Each row was made from one path, in order. Every step used is in the known rows, and no mark comes twice. Write each row's path.
In the rows, 100 means zero.
Known rows:
kolu, varol, libedu: 91  121  83  98  111  115  110  117  104  117  138  75  83  71  150  136  123  165  116  126  100
sesu, pipeb, kolu, varol: 77  111  92  123  79  130  109  75  94  74  120  89  125  111  139  143  137  145  73  133  100
varol, kolu, pipeb, sesu, libedu: 112  121  107  107  81  79  139  113  87  93  101  52  72  90  118  55  113  148  154  84  147
kolu, pipeb: 91  89  108  99  82  82  133  93  102  120  104  82  70  79  117  103  100  123  105  97  110
sesu, libedu: 105  71  108  119  88  97  150  82  88  96  72  59  96  113  115  78  127  128  94  84  111
zevo, sesu, pipeb, kolu: 106  99  78  144  70  110  133  65  76  67  89  104  134  130  113  108  132  128  64  100  105
kolu, varol: 89  102  97  108  92  115  109  102  97  105  118  94  81  89  146  118  128  136  105  112  104
kolu, pipeb, sesu, libedu: 116  91  111  109  99  73  144  103  87  96  83  46  68  101  120  66  134  135  123  82  135
kolu, pipeb, sesu, libedu, varol: 106  111  121  92  73  81  160  115  87  104  79  38  75  94  123  48  120  177  142  69  133
varol, libedu, sesu, zevo: 149  89  83  123  108  96  133  111  83  114  101  79  93  119  138  131  116  130  99  85  104
zevo, sesu, libedu, pipeb, kolu, nebob: 136  95  102  126  50  126  148  73  33  93  68  93  137  92  116  69  115  100  44  94  120
libedu, varol, kolu: 92  131  108  95  54  123  136  121  100  107  111  72  95  83  129  73  79  169  150  91  108
sesu, zevo: 117  88  82  135  71  99  133  93  79  100  79  106  92  130  117  112  115  113  95  95  103
libedu, sesu, pipeb, kolu: 127  68  108  128  90  112  126  68  97  70  99  68  122  138  139  123  128  118  66  100  107
libedu, pipeb: 121  81  103  116  110  122  126  89  93  119  90  81  86  93  141  96  81  121  82  104  118
pipeb, sesu: 136  87  95  117  106  102  124  123  107  82  89  68  69  114  143  87  132  122  122  93  119
zevo, sesu: 121  87  83  130  80  98  137  94  82  100  86  105  87  108  120  88  128  116  100  79  105
zevo, sesu, libedu, pipeb, kolu: 131  85  102  124  64  110  153  62  46  101  66  91  136  114  108  77  107  133  66  90  128
kolu, varol, libedu, sesu, pipeb: 115  106  81  114  150  117  106  102  102  101  138  60  91  99  173  140  143  161  91  104  108
pipeb, kolu, nebob: 109  90  112  107  43  123  127  98  86  81  98  86  114  95  119  111  113  86  62  125  91
zevo, sesu, libedu, varol: 108  98  101  113  52  102  168  89  61  103  65  74  106  111  109  50  131  166  114  54  114
kolu, pipeb, sesu, zevo: 128  108  82  126  82  73  131  115  81  102  89  98  61  121  121  100  120  118  125  90  126
pipeb, kolu: 105  83  113  105  56  106  131  85  99  92  98  85  113  113  114  119  109  121  85  121  100

Write each row's path:
117  107  103  96  100  126  130  98  91  122  112  72  124  74  135  124  67  158  75  140  112 | varol, libedu, pipeb, kolu
138  80  91  131  101  109  152  70  54  109  63  87  104  103  118  60  108  133  79  67  133 | zevo, sesu, libedu, pipeb
105  108  110  101  79  132  110  84  77  116  119  99  111  81  145  133  93  139  78  136  117 | libedu, pipeb, kolu, varol
84  127  94  87  80  116  114  110  99  111  144  79  115  76  140  155  117  167  103  149  95 | pipeb, kolu, varol, libedu
110  136  97  115  28  125  156  116  46  89  82  78  112  82  116  31  115  145  122  64  112 | zevo, sesu, libedu, varol, kolu, nebob
80  143  115  84  53  98  141  120  97  123  122  75  80  64  114  74  62  171  152  92  115 | libedu, varol, kolu, pipeb
87  107  107  101  58  115  114  90  91  97  124  96  109  98  134  142  124  138  91  132  100 | pipeb, kolu, varol
121  103  107  87  93  108  114  105  95  110  145  71  110  93  158  157  128  155  99  125  104 | pipeb, kolu, varol, libedu, sesu
90  140  56  127  94  119  114  89  77  85  133  99  134  97  140  143  142  175  81  127  100 | zevo, sesu, pipeb, kolu, varol, libedu
74  133  76  110  101  127  109  93  101  88  140  73  129  89  146  154  130  175  80  150  97 | sesu, pipeb, kolu, varol, libedu
124  87  96  112  111  113  125  84  102  84  118  51  129  116  147  136  123  152  70  112  104 | varol, libedu, sesu, pipeb, kolu
116  74  122  109  72  119  147  63  71  103  74  63  129  105  117  92  91  136  64  112  126 | sesu, libedu, pipeb, kolu
160  99  78  136  107  114  124  111  70  100  72  97  81  126  148  93  100  114  105  93  132 | libedu, pipeb, sesu, zevo
151  70  91  134  86  94  132  93  77  106  83  96  87  141  132  118  122  101  90  70  110 | libedu, sesu, zevo
142  95  77  136  86  99  128  117  83  84  77  95  75  141  136  98  134  114  119  88  118 | pipeb, sesu, zevo
150  89  98  118  127  120  121  115  95  102  86  70  71  100  161  79  100  119  108  98  133 | libedu, pipeb, sesu
131  62  98  134  126  111  124  79  98  82  95  62  93  134  153  107  133  113  79  76  110 | libedu, sesu, pipeb
135  133  78  96  149  127  101  137  95  120  129  66  71  69  184  114  111  168  124  124  129 | kolu, varol, libedu, pipeb, sesu
115  129  109  103  67  111  149  129  89  81  86  41  92  110  133  34  111  178  163  75  134 | pipeb, sesu, libedu, varol, kolu
141  142  57  119  131  122  104  138  71  120  117  96  81  89  172  128  108  161  121  121  131 | kolu, varol, libedu, pipeb, sesu, zevo
133  112  74  114  109  100  113  116  74  121  128  94  86  109  158  154  132  143  109  98  104 | kolu, varol, libedu, sesu, zevo
147  109  84  103  147  117  123  135  103  113  104  54  78  78  166  91  90  150  116  113  131 | varol, libedu, pipeb, sesu
